What can hang from each mark
pazov: luded zizo
sumunos: gikoga
ziza: luded silef
pipuda: gikoga zizo
gikoga: pipuda sumunos
luded: gaso ziza
gaso: luded
silef: ziza
zizo: pazov pipuda tavu

Known rows, with every way that one mark hangs from another
{silef ziza}: [-11.6  12.7 -26.1   0.1  67.8  -9.1  17.4   7.3  33.3   4.6  -9.1   1.0
 -19.3  -4.0  16.4 -13.6  -7.1  12.3  15.6 -20.5  10.6 -29.4  -9.2   6.5
  -3.3]
{pazov luded}: [  2.5   8.0 -13.0  11.2  13.9  -1.7  19.8   3.2  24.3   7.7 -14.9  -8.8
   5.2   2.5  17.6 -11.3  -2.5   8.1  -3.5  -7.5   5.8 -27.7  12.2   9.4
 -33.8]
{pazov {luded ziza}}: [  3.4  12.1 -23.7  15.5  -2.3  -3.2   6.9  -2.6  28.4  31.8 -14.2  -0.6
  10.2 -17.2   5.2  -5.2  -2.1  10.9 -16.9  -7.0  17.7 -25.0   6.2   5.6
 -47.5]
{pipuda {gikoga sumunos} {zizo {pazov {luded gaso}}}}: [ -3.1 -26.4 -15.2  -2.3   2.0  11.6 -63.9  11.2  -7.8 -10.6  -5.7  -3.9
 -10.3 -26.0 -23.2   6.0  -1.6   6.9   6.0  18.8  19.7   8.7  -0.8   4.3
  40.5]
{gaso {luded {ziza silef}}}: [ -1.2  14.7 -23.2  14.0  -1.1  -5.2  18.2   6.7  40.3  32.7  20.1   7.6
  -4.5 -20.3   1.9 -19.3  -9.5   3.6 -25.3  12.0  -0.5  -4.9 -12.6  -7.9
 -42.2]
{pazov {zizo {pipuda gikoga}}}: [-22.2 -20.9 -23.0   0.7  17.0  -1.0  28.5  -0.5  24.3  20.1 -13.3  -5.4
   2.9 -19.5  -7.8  -5.6  -6.8   3.4  -2.4 -10.8  12.0 -22.5  -6.8   9.1
   7.1]
{zizo pipuda tavu}: [-15.4 -12.4 -33.8   8.0  48.0  -9.4  14.9  -7.5  26.1  23.0 -39.6 -17.7
   5.4  11.1 -23.1 -28.5  -5.1   4.5 -15.5 -12.8   8.4 -36.3  -6.2   6.6
  26.3]
{ziza {luded gaso} silef}: [  5.0  13.4 -22.3  15.0   3.1   0.5 -20.9  -8.8  39.9  -0.8  23.4   4.9
  10.4 -17.2  23.4 -24.8  -6.3  -2.6  -8.0  -5.3  -4.3   7.7  -1.3  -1.7
 -19.0]
{pazov {luded gaso ziza} {zizo pipuda}}: [-10.3  21.8  -2.0  14.5 -18.5  -5.3 -37.2 -14.5  45.5  16.8 -28.2   6.6
  28.6 -43.8 -23.6  10.1  -2.0   7.7 -26.4 -10.3  34.2 -36.1  12.9  11.3
 -66.6]
{gikoga {pipuda {zizo pazov}}}: [-25.5  16.0 -14.0  -3.1  11.6   1.8  13.6  17.4  -5.7 -22.0 -26.5 -10.7
   2.7 -15.7  20.8  -4.4  -4.4   1.7 -17.5  12.5  -3.0 -31.3 -17.4   2.9
   2.8]
{gikoga {pipuda {zizo {pazov luded}}} sumunos}: [-11.0  14.3  -1.0   4.2 -10.4  20.9 -29.5  21.4   4.2  -9.0 -32.7 -10.6
  -4.1 -15.1  21.0   7.5  -2.0  -2.9  -3.6  21.1   6.9 -14.3  -3.1   7.5
  18.6]
{pipuda {gikoga sumunos} {zizo {pazov {luded ziza}} tavu}}: [ -2.1 -33.3 -37.6   3.1  11.7  11.1 -61.8   8.1 -10.4  27.8 -14.7  -5.3
 -16.6  -1.8 -40.8   5.9  -0.5  10.9  -3.2   7.2  18.2   7.0  -7.3   6.7
  55.4]
{pipuda {gikoga sumunos} zizo}: [-16.8 -37.0 -28.6  -2.3   8.5  12.3  -2.5  11.7  -0.7  23.4   0.0  -3.6
 -10.7 -28.7   9.4   6.8  -6.0  -1.6  18.1  17.9   7.4  19.0  -9.6  -3.7
  56.3]
{gikoga {pipuda {zizo pazov}} sumunos}: [-21.8   9.3 -13.0  -0.6  -0.2  18.3 -15.4  21.5   4.4  -9.2 -31.3 -11.2
  -6.2 -21.2  23.7   4.4  -4.5  -3.3  -4.7  22.5   4.2  -7.2 -16.8   1.6
  37.0]
{gikoga pipuda sumunos}: [ -9.9  14.5 -19.6   7.0   1.3  20.0   8.2  10.5  38.3   8.1 -29.4  -6.2
  -3.8 -12.0  47.6  -1.7  -6.7  -9.9   7.2  18.5   1.0 -11.3  -7.2  -1.5
   7.5]
{pipuda {gikoga sumunos} {zizo {pazov {luded {ziza silef}}}}}: [  3.3 -28.8 -23.4   2.1 -19.2  13.9 -48.9   8.9  -5.0  35.7  11.4   3.3
 -16.0 -33.8 -23.4   2.7  -3.8   2.7  -2.9  10.7  16.6  23.4  -3.8   4.0
  48.6]
{sumunos {gikoga pipuda}}: [-12.1  53.7 -21.8  10.4  25.0   8.4  64.4  17.8  25.2 -58.4 -13.2 -10.3
  -7.3   5.7  39.8  -6.1  -6.0   5.3  -4.6   0.3  -4.9 -25.5  -4.6   5.4
 -12.8]
{gikoga {pipuda zizo}}: [-26.2  19.5 -10.6   1.5   3.7   5.1  28.1  12.1   7.0  -9.6 -23.6  -6.8
  10.3 -23.5  43.0   3.8  -5.8  -8.3  -7.6  14.8  -7.6 -30.1  -5.8  -0.6
 -11.1]
{pipuda {gikoga sumunos} {zizo pazov tavu}}: [-14.4 -42.7 -40.5  -7.0  32.8   9.0 -33.5  13.2 -15.7   8.5 -13.9 -12.8
 -22.9  10.4 -28.0  -2.0  -3.0   9.6   7.2  10.0   7.4  11.7 -19.2   2.3
  83.7]
{luded gaso ziza}: [ -9.9  13.5 -34.6   7.5   2.5 -10.3 -17.9 -14.4  38.1  10.9 -14.2   8.2
  17.8 -41.3  -3.5  -2.8  -4.8  12.3 -20.6  -0.6  22.9 -17.7 -10.7  -7.8
 -47.1]
{ziza luded silef}: [  4.2   5.3 -28.1  15.5   8.8   2.9  17.9   0.7  31.3  20.7  26.4  -1.9
   2.3  -2.5  33.2 -30.3  -6.7  -1.4  -8.6 -11.0 -10.4   9.1  -5.0   2.0
  -2.8]
{pipuda gikoga {zizo pazov tavu}}: [-18.8 -36.3 -41.8  -8.5  45.5  -4.4  -8.2   9.8 -25.3  -1.6 -10.1 -13.4
 -12.8  11.7 -29.2  -9.2  -3.0  14.8  -4.5   0.0  -1.0 -10.9 -19.8   4.7
  52.2]

Rows
[ -1.5 -30.2 -22.7  -1.4  18.7  10.8 -80.1   5.9  -9.2 -14.0 -14.8  -6.7
 -13.7   2.2 -37.9   5.0  -0.2   8.6   7.1  11.2  14.9   3.7  -0.1   7.7
  49.1] : {pipuda {gikoga sumunos} {zizo {pazov {luded gaso}} tavu}}
[-22.6  48.5 -15.1   3.4  23.6   6.8  42.0  27.9  -6.8 -73.0 -16.7 -14.0
  -8.2  -0.9  18.6  -1.1  -4.0  11.0 -15.3   6.0  -2.4 -21.2 -12.0   8.2
   8.2] : {sumunos {gikoga {pipuda {zizo pazov}}}}
[-20.3   5.1 -19.8   0.5  13.2  17.0 -29.3  17.7   3.8  -4.4 -39.5 -14.2
  -9.8   7.1   9.8   3.4  -3.3  -2.0  -4.9  16.5   1.1 -12.8 -17.1   3.3
  44.3] : {gikoga {pipuda {zizo pazov tavu}} sumunos}
[-18.6 -33.5 -38.4  -2.6  36.0  -2.1   9.5   3.3 -10.4   9.5  -4.7  -7.0
  -6.2   5.7  -6.0  -1.3  -4.8   4.0   5.8   2.4  -5.6  -8.2  -7.8  -0.1
  37.3] : {pipuda gikoga {zizo tavu}}
[-12.6  53.4  -3.5   8.8  13.4  10.2  29.5  28.1  -5.9 -74.0 -17.8 -14.0
  -7.0   3.9  17.0   1.0  -1.7   9.6 -13.9   4.6  -2.4 -27.8   2.4  14.4
  -9.4] : {sumunos {gikoga {pipuda {zizo {pazov luded}}}}}
[ -2.7  25.2 -27.1  11.1  63.3  -5.8 -31.2   1.2  39.5 -13.7   5.5   7.4
  -5.9  -9.3  15.7 -15.8  -4.9   9.9  12.4 -14.9  11.1 -20.1  -7.4   5.3
 -18.2] : {silef {ziza {luded gaso}}}
[-24.4  15.4 -17.6   2.5  20.4   4.1  14.6   8.4   6.9  -9.4 -31.2  -7.9
   8.5   3.0  30.2   3.0  -4.6  -6.3  -7.8   8.6 -12.7 -34.4  -6.3   2.4
   0.7] : {gikoga {pipuda {zizo tavu}}}
[  3.8   4.2 -21.3   4.1  36.1  -9.0 -46.2  -3.1  12.5 -29.7 -30.0 -12.8
  -1.0  30.0 -30.5 -16.9   0.6  21.1 -18.4 -12.2  10.8 -37.8   1.9  11.9
 -17.4] : {zizo {pazov {luded gaso}} tavu}
[-23.3  48.8 -12.4   7.9  15.1   7.7  57.3  22.9   5.3 -63.5 -14.4  -8.9
  -2.3  -7.4  37.4   5.7  -5.6   2.3  -6.9   7.3  -7.0 -17.6  -3.6   5.1
  -2.3] : {sumunos {gikoga {pipuda zizo}}}
[ -2.1  13.3 -28.6   7.2 -15.7  -8.2 -20.3 -18.7  44.5  20.5   5.4  15.4
  13.9 -47.0   0.8  -7.3  -7.5   4.3 -20.6  -2.7  16.0  -3.9  -5.5  -7.6
 -37.9] : {luded gaso {ziza silef}}
[ -4.3  -8.1  -8.8   7.9  16.3  -0.5 -45.6 -15.0  30.2  -4.8 -23.2  -1.7
  10.5   3.5 -32.3   3.4  -1.9   3.0  -2.6 -14.2  13.9 -39.4  18.0  16.6
 -23.1] : {pazov {luded gaso} {zizo {pipuda gikoga} tavu}}
[-22.3  46.2 -18.7   7.3  30.4   7.9  42.4  18.5   4.9 -63.2 -20.4 -11.7
  -5.0  16.7  26.6   4.0  -4.5   3.8  -7.2   1.1  -9.4 -23.2  -3.4   6.8
   5.7] : {sumunos {gikoga {pipuda {zizo tavu}}}}
[ -6.0 -30.2 -29.0  -2.0  33.9  -0.5 -24.1  10.2 -25.6  -3.0 -10.8 -12.4
 -12.2  19.1 -31.4  -6.2  -0.7  13.9  -3.9  -1.5   2.5 -17.1  -2.7  11.1
  36.3] : {pipuda gikoga {zizo {pazov luded} tavu}}
[-22.0  43.0 -21.0   3.8  35.9   6.1  30.5  24.6  -6.6 -72.6 -24.3 -16.6
 -12.0  23.9   6.9  -2.1  -3.2  12.3 -16.2   1.0  -6.0 -26.6 -11.5  10.4
  19.6] : {sumunos {gikoga {pipuda {zizo pazov tavu}}}}
[  0.0   1.1 -29.1  12.5  26.6 -11.2 -65.3 -14.6  21.9  13.6 -46.5  -9.6
  11.3  -3.1 -70.1 -22.2   0.6  17.0 -40.5 -11.2  30.7 -46.7  -0.4  12.1
  -0.7] : {zizo {pazov {luded gaso ziza}} pipuda tavu}
[-16.8 -38.6 -32.7  -7.9  15.9  10.2 -17.0  18.2 -13.9   8.5  -4.6  -9.5
 -18.9 -20.6 -14.3  -1.8  -4.4   8.7   7.8  16.2  11.4  17.5 -21.5   0.4
  71.5] : {pipuda {gikoga sumunos} {zizo pazov}}
[ -8.7 -12.7  -7.4   9.1   1.2   2.5   7.8  -1.1  23.8  18.5 -13.7  -5.1
   5.2 -12.5 -11.1  -2.0  -3.7   1.8  -1.8 -12.4  13.9 -31.3  14.1  16.8
 -17.6] : {pazov luded {zizo {pipuda gikoga}}}
[ -1.8 -21.8 -13.4  10.4  13.3  12.5 -27.9  -3.2  30.4  24.8 -26.3  -8.5
  -6.3  14.6 -23.0   3.8  -2.6   0.3   6.4 -11.3  15.7 -20.9  13.6  18.3
  20.6] : {pazov luded {zizo {pipuda {gikoga sumunos}} tavu}}
[ -4.2 -17.4  -6.3  10.3  -6.7  13.1 -11.9   1.2  32.2  26.8 -15.8  -5.0
  -1.5 -16.2  -8.6   4.3  -3.7  -0.4   8.1  -6.3  20.6 -15.6  13.3  16.1
   7.8] : {pazov luded {zizo {pipuda {gikoga sumunos}}}}
[ -8.9 -38.1 -35.6   5.5  24.9   9.2   1.5   1.0  27.4  39.9 -18.5 -10.3
  -9.1 -26.3 -14.4 -20.1  -7.4  -5.9   6.4   7.9  16.7  -3.4  -8.2   0.3
  64.2] : {zizo {pipuda {gikoga sumunos}}}
[  2.9  24.5  -6.1  11.5 -23.6  -2.4 -48.0 -19.8  46.4   8.0  -5.2  13.7
  13.5  -4.1  -9.4  15.1  -2.7   9.1 -15.3 -21.1  14.8 -17.4  16.3  11.8
 -74.9] : {pazov {luded gaso {ziza silef}} {zizo tavu}}
[ -9.2  13.2 -17.4   8.7  -6.5  19.2 -54.8  12.9   8.2  13.3 -40.8  -6.4
  -5.0  -6.0  -1.8  12.4  -0.6  -0.8 -14.5  15.3  11.4 -16.4  -6.1   8.1
  17.5] : {gikoga {pipuda {zizo {pazov {luded ziza}} tavu}} sumunos}
[-11.8  -1.4 -24.5   5.2  17.3  -7.9 -28.0   5.4 -10.4  14.8 -26.6 -10.3
   2.9   4.7 -32.0  -1.5   1.0  20.0 -27.8  -6.1  15.7 -24.8  -6.8   9.4
   0.4] : {pipuda {zizo {pazov {luded ziza}} tavu}}
[-24.7  -3.6 -19.9   4.9  29.0  -6.1  18.4  -4.8  32.7  16.9 -34.3 -12.8
   5.8  12.9 -13.1  -6.3  -4.9   8.6 -14.2 -21.7  11.3 -35.3  -5.5  11.4
  -2.2] : {pazov {zizo pipuda tavu}}
[-10.7  50.0  -9.3   8.9  27.0   8.9  16.1  23.4  -7.2 -73.4 -26.7 -16.5
 -11.2  27.6   5.0   2.1  -0.8  11.8 -14.5  -1.3  -2.9 -32.0   3.6  16.9
   0.7] : {sumunos {gikoga {pipuda {zizo {pazov luded} tavu}}}}
